Each row comes from the steps of one walk. Every step used is in the known rows, and no mark comes twice. Write the walk behind each row, first mark first.
Known rows
m > q: [ -8   9   2   8   4  -2  21  18  -8  11   2  -3  -9  -7  -3   8 -11   1
 -26   4   3 -16  15  11   4  14 -17   5 -16  -6]
r > g > z > j > q > k: [-21  -1  -3   5   5   3  15  19 -20  11  27   3 -11   3  -4  33 -18  14
 -28   1  -6 -37  23  13  20 -22 -16   7  -9   1]
r > g: [-16  -2  -7 -13  13  -3  -2  -3   6   5   2  11   0 -10  -8 -16   4   8
  16  -2  -9 -28   0 -19   1 -15  19   1  12   7]
g > z: [  5  -6 -14   1  12  -4 -10 -19  -7  -2   1  -7   2  11   7 -24   1  -6
   0   4  -9   2   8 -19 -28 -10  -4  14  -5   5]
y > t: [-13   6  17   5 -10  -3 -16 -14   1  -8 -17  15   0   9  10 -27  11  -7
  -1  10   0  25  -2   5   7  -3   3   9   0   8]
u > q: [  5   6   6   7   2  -3   0   8 -11  12   8  13  -4   9  -2  17 -12   9
 -21  11   4  -7  -1   3 -12   5 -32   3 -16  -7]
j > q > m: [-20  12   2  10   9  -1  15  32 -21  23   9  23   0  -5  -7  22  -8   9
 -33  -2  -5 -16   3  21  16  -8 -22   6  -4  -6]
u > z: [ -5  14   4  10  13  -5   6  -6 -14 -15   1  11  -4   3   5  -5  13 -10
   7  15  -3  -3  -5   8 -12  20   8  13  -3   7]
y > t > z > u: [  3   3  19  26  -5 -13 -19 -15 -13  -8  -6  19  -1   0   8 -24   2  -7
 -12  -2  25  41   8   7   4  -9  14  20   5   9]
k > q > u > z: [-14   7  14  13   7 -18   8  13 -15 -10   7  17  -8  17  -1  16  12  -4
 -13  13  13  -9 -12  23  -3  11  -5  17 -18   2]
q > u > z > g: [ -3  23   9   5   3 -21   2  -8  10 -13  -1 -14  15  -2   1 -12  20  -2
  12 -13  -8   7 -20   5  -1   2  23   8  10  13]
t > z: [ -1  10 -10   8   6  -9 -18 -15  -6  10 -17  22  -3   2  14 -25   5  -7
 -21  -4   8  15 -17  -5  -7   6   3  14  -3  10]
t > z > j > q > k: [-16   5  -1  11  -1   3  12  21 -22  13  20   9 -13   4   1  37 -19  11
 -41  -1   3 -23  14  24  26 -11 -20   7 -12   1]
q > k: [-17  -4 -10   6  -8  12  16  11  -7  10  17   5  -7   9   2  26  -8  12
 -20   0  -6  -8  22   3  18   5 -13  -1 -11  -7]
m > q > u: [ -8   2  16   9 -12  -9  11  27   2  12   5   0   2  12 -12  27   4   6
 -39  -3   7 -11   0  26  11  -6 -20   5 -20  -8]
w > g > z > u > q: [  9  -4  12  18   9 -15  -7  -1 -21   3  17   3   3   9  -4   5 -16  10
 -12  10  11   8  26  -5 -24  -8 -24  16 -14  -5]
r > g > z > u > q: [  9  -2  10  16   9 -11  -5   0 -18   5  19  11  -3   5  -4   6 -15   9
 -12  10   9  -3  18  -7 -21 -13 -20  14  -8  -3]
k > q > h: [-23  -7   0  12   0   3  13  24 -20   8  21  11 -11  18  -2  35 -18  14
 -36   0   8 -18  13   5  16   5 -27  -2 -23 -11]
w > g > z: [ -7 -10 -15  -4  19 -17 -17 -21  -8  -3  -3 -15  13   9   3 -37  -1   1
  12   2 -11   5  24 -28 -32 -11   2  18  -9   6]
g > z > u: [ 13 -11   9  19   4  -9  -5 -11 -14 -12  15 -10   2   1  -1  -9  -6  -3
   4  -2  12  19  27  -6 -14 -18   7  16   5   1]
j > q: [  0   2  10  -5  10 -18   4  21 -18   4   6   8  -6 -12  -6  16 -18   2
 -13   1  -9 -23  -3  15   6  -9 -10  -1   0  -1]
w > g > z > j > q > k: [-21  -2  -2   7   4  -1  12  18 -23   9  24  -5  -6   6  -3  31 -21  15
 -28   0  -5 -26  30  15  17 -17 -19   8 -15   0]
h > q > u: [ -6 -17  18   7 -11 -19   9  30  -4   8  12   4   2  18  -6  33  -2   6
 -34  -8  12  -6 -15  19  13 -12 -18   7 -13  -1]
y > t > z > j > q > m: [-24  22  11  20   4   2   4  23 -24  21   2  27  -2   2   0  13  -2   4
 -44  -1  11  -6  -4  33  23 -18 -21  17  -6   5]
y > t > z > u > q > j: [  0  -2   8  22 -14   1 -10   7 -21  -5  19  20  -3  15   2  32  -8   8
 -37  21  28  21   2  14  -2  -5 -30  10 -29  -9]
z > j > q > k: [-16   2   3   9  -4   6  19  26 -20  10  26   2 -12   3  -3  46 -20  13
 -34   0   0 -28  20  26  29 -13 -21   2 -11  -3]
m > q > u > z > t > y: [-29  19  27  -1   3 -18 -22  -2  -8  -1 -17  22  -4  18  24 -25  11 -19
  -2   4  -1  31   0  20  10   1  12  11 -15  19]
z > j: [  2   8  14  12  -6  14   0   1  -1  -4   9 -19  -3   5  -2  19   0   0
  -9  -1  25  -9   0  25  14 -22  -2   7   0  10]
m > q > u > z > g > w: [-38  13  -2  -2  19 -33  10  -1   9 -12 -13 -10  17  -9 -11 -17  19  -1
  17 -20 -23  -4  -4  -5   0   3  14   8  -4  18]
t > y: [-13  13  15 -12   0 -10 -16  -2  -4   5 -14   7  -7   6  18 -24   7 -12
   2   1  -2  33   1   9   5  -9   6   2  -7  10]

Which walk is each row?
[-21   8  16  15   4 -11 -10  -3  -5 -11  -4  22   7  17   8  -2   8 -10
  -2   3   1   0  -5  13   7  12  11  12  -9  14]  m > q > u > z > t
[ -9   3  15  14   6 -18  12  15 -17 -10  10  14  -2  15   1  18  12  -7
 -17  10   6  -7 -16  21  -3  12  -5  18 -12   6]  h > q > u > z
[-23   2  -9  12  -5  11  30  24 -12  17  18   3 -12   4   0  32 -16  13
 -38   3  -4 -20  33  10  22  14 -25   3 -22 -12]  m > q > k
[-10  -6  -4   5   9  -7 -27 -26  -1  -7  -6   9  10  16  15 -28  -3 -10
  13  -4  -7  10   4 -19 -10  -5  13  10   0  17]  g > z > t
[-36  12  -8  -5  16 -32 -12 -21  14  -7 -29   1  18 -10   0 -47  19  -4
  20 -25 -20  19 -13 -20   1  -4  21  10   4  25]  y > t > z > g > w
[ -2   2   2   7   8  10  -8 -14  -3  -3  11 -18  -1   8  -1  -5   3  -1
  -1   0  14 -20   5   3  -5 -37   5  17   3  16]  r > g > z > j
[-11 -11  16   4  -9 -19   4  27  -2   8   8   8  -5  20  -8  31  -1   8
 -28  -3  21  -9 -12  21  14 -14 -18   5 -21  -6]  k > q > u
[-34  12  -7  -6  23 -30   5 -12  10 -17 -15  -9  17 -13  -7 -27  19  -4
  33 -19 -25   2  -6 -16  -4   3  22   6   5  21]  u > z > g > w
[-12  11   7  27   1   7  13  24 -21  24  17  25   1   7  -6  27  -6  14
 -36   3  13   4  15  16   6  -3 -33  12 -11 -12]  z > u > q > m
[ -7   7  31  11 -12 -17 -13  20  -8   6   1  12   2  14  -7  23   4   2
 -42  -4  14  -6 -20  42  19 -33 -14  12 -10   7]  y > t > z > j > q > u
[  8   8  19  26  -1 -12 -14  -2 -20   7   4  26  -5   9   5   1 -11   4
 -29  11  21  21   5   8  -9  -1 -22  17 -11  -1]  y > t > z > u > q
[-28  11  28  -2   4 -23 -22  -1 -11  -4 -13  24  -3  21  27 -21   8 -19
  -1   2   1  33  -8  16  11  -1  13  12 -12  22]  h > q > u > z > t > y
[-25  18  21  -5   8 -15 -27 -13  -8  -6 -19  22  -3  14  28 -34  11 -21
  14   5  -4  37  -2   9   6   2  21   9  -7  22]  u > z > t > y
[ 12   1  19  20  -1  -7   1  10 -18   4  18  10  -4   4  -5  23 -17  10
 -18   9  16   5  14   9  -8  -4 -25   7 -10  -8]  z > u > q
[  4  -5   2  20 -10   1  -5  12 -21  -3  25  15  -3  12  -1  41 -11  11
 -36  18  27  13   2  13  -5  -4 -32   6 -29 -12]  t > z > u > q > j
[ -6  -3  24   4  -3 -21  -9  22  -8   4  11  -7   9  14 -15  27  -2   8
 -29  -6   7 -17  -3  31   8 -38 -14  11 -13   3]  w > g > z > j > q > u
[-35  12   1  -6  21 -38   4   0   5 -14 -11  -5  18 -11 -12 -15  17   0
  22 -21 -27  -6 -11  -4   1  -5  16   6   1  20]  j > q > u > z > g > w
[ -9  14   2  11  -1 -11 -29 -25  -6   4 -29  33  -3   9  20 -44  12 -12
 -21   3   9  33 -19  -1  -2   4   5  21  -4  16]  y > t > z
[ 10   0  10  23   0 -12 -11  -8 -13  -4   2  11  -1  -4   4 -10  -3  -3
 -11  -6  24  28   9   4   1  -7  12  16   6   5]  t > z > u
[ -7 -21  -4   6  -7  -2  14  25 -18  -6  27   2  -5   9   2  47 -14   6
 -30  12  20  -2  -6   8   9   0 -24   2 -24  -7]  h > q > j
[ -1  -5  -3   9 -10   7   1  16 -15  -1  24   9  -3  14  -3  46 -10  12
 -31  21  16  -1  -3  10  -4   0 -37  -1 -32 -14]  u > q > j
[ -8  12  19  10   8 -19   5  15 -17 -10   7  17  -1   8  -5  17  12  -5
 -15  11  -3 -14 -14  29  -4   4  -3  14 -10   4]  j > q > u > z
[-26   6  13 -12  11 -20 -39 -21  -5  -1 -21   8   5  17  28 -50   4 -16
  16  -2  -8  40  12  -9  -4 -13  18  11 -10  22]  w > g > z > t > y
[-17  -2  -3   3   0  -1  19  26 -20  12  21  11 -10   0  -3  36 -20  14
 -30   1 -12 -24  20  13  22  -2 -20  -2 -11  -7]  j > q > k
[ -1  15  21   9  12 -11   7  18 -25  -7  13   0 -10  -7  -5  26 -11  -3
 -17   8   7 -30  -5  37  10 -16  -7  10  -1  10]  u > z > j > q
[-19   6  16  12   3 -11 -17  -9  -2 -15  -4  23   9  20   9  -5  12 -11
   7   2   1   6 -10   9   5   8  17  10  -4  16]  q > u > z > t
[-13 -15  -7   4  -6  -2   9  23 -16  -6  23   6 -12  12  -1  44 -14   9
 -24  17  28  -5  -2  10  10  -2 -25   0 -33 -13]  k > q > j
[ -7  20   9   5   5 -27   6  -2   5 -12   2 -11   9   0   1  -8  14   0
   8 -11  -1   2 -20   6   1   4  19  10   4  12]  k > q > u > z > g
[-36   5  -1  -3  19 -38  10   1   6 -14  -9  -8  18  -6  -9 -14  17  -1
  19 -22 -20  -1 -12  -9   1   0  15   9  -1  21]  h > q > u > z > g > w
[  4  -8   5  17 -12   4   2  18 -19  -6  31   8  -2  11  -6  50 -13  13
 -30  19  24   7   8  14  -2  -6 -32   2 -28 -16]  z > u > q > j
[-22  -1  -2  16   5   1  26  32 -21  24  13  20  -2   6   2  24  -7   7
 -37  -5   9  -6   1  10  17   2 -25  12  -8  -3]  h > q > m
[  6 -11   1  18  -8   3  -2  11 -22  -6  31   5  -1  15  -3  42 -13  11
 -29  20  22   8  10   7 -12  -9 -34   6 -29 -14]  g > z > u > q > j
[ -2   1  29   6 -11 -14  -2  30  -6   5  13  -1   3  11 -16  41  -1   7
 -35  -6  12 -20 -14  42  20 -34 -16   4  -9   1]  z > j > q > u
[-13   0  -6  11  -6  10  16  17 -15  18  22  14 -10  15   1  38 -16  18
 -35   8  -4 -13  21   5  10   8 -36   1 -22 -12]  u > q > k
[-23   3  16  13   5 -16 -13  -3  -7 -13  -3  25   3  21  10   0   6  -9
   4   3   8   1 -11  11   8   9  12  12 -10  15]  k > q > u > z > t
[-13   2   5  25 -10   4   5   8 -21  13  18  25 -10  15   6  23 -14  14
 -41   8   9  10  25   9  12   3 -28  12 -19  -7]  y > t > z > u > q > k
[ -5   3   9  28  -4   7  -1  14 -25  10  23  20  -2  17  -3  33 -15  16
 -49   2   7   0  17   8   2   3 -34   4 -19 -11]  t > z > u > q > h
[-21  21   9  19  10   4  17  30 -27  16  14  18  -3  -1  -6  29  -2   5
 -35   2   6 -21   1  36  18 -12 -21  14  -6   1]  u > z > j > q > m
[-16   7   2  25   8   0   6  17 -25  22  15  18   8  10  -6  12  -7  15
 -30   3   9   5  25   5  -6  -7 -31  19 -15  -9]  w > g > z > u > q > m
[-19   6  19  11   7 -17 -16  -2  -9 -13  -3  25   8  15   7   1   6  -9
   2   2  -3  -2 -11  15   7   4  14  10  -4  16]  j > q > u > z > t
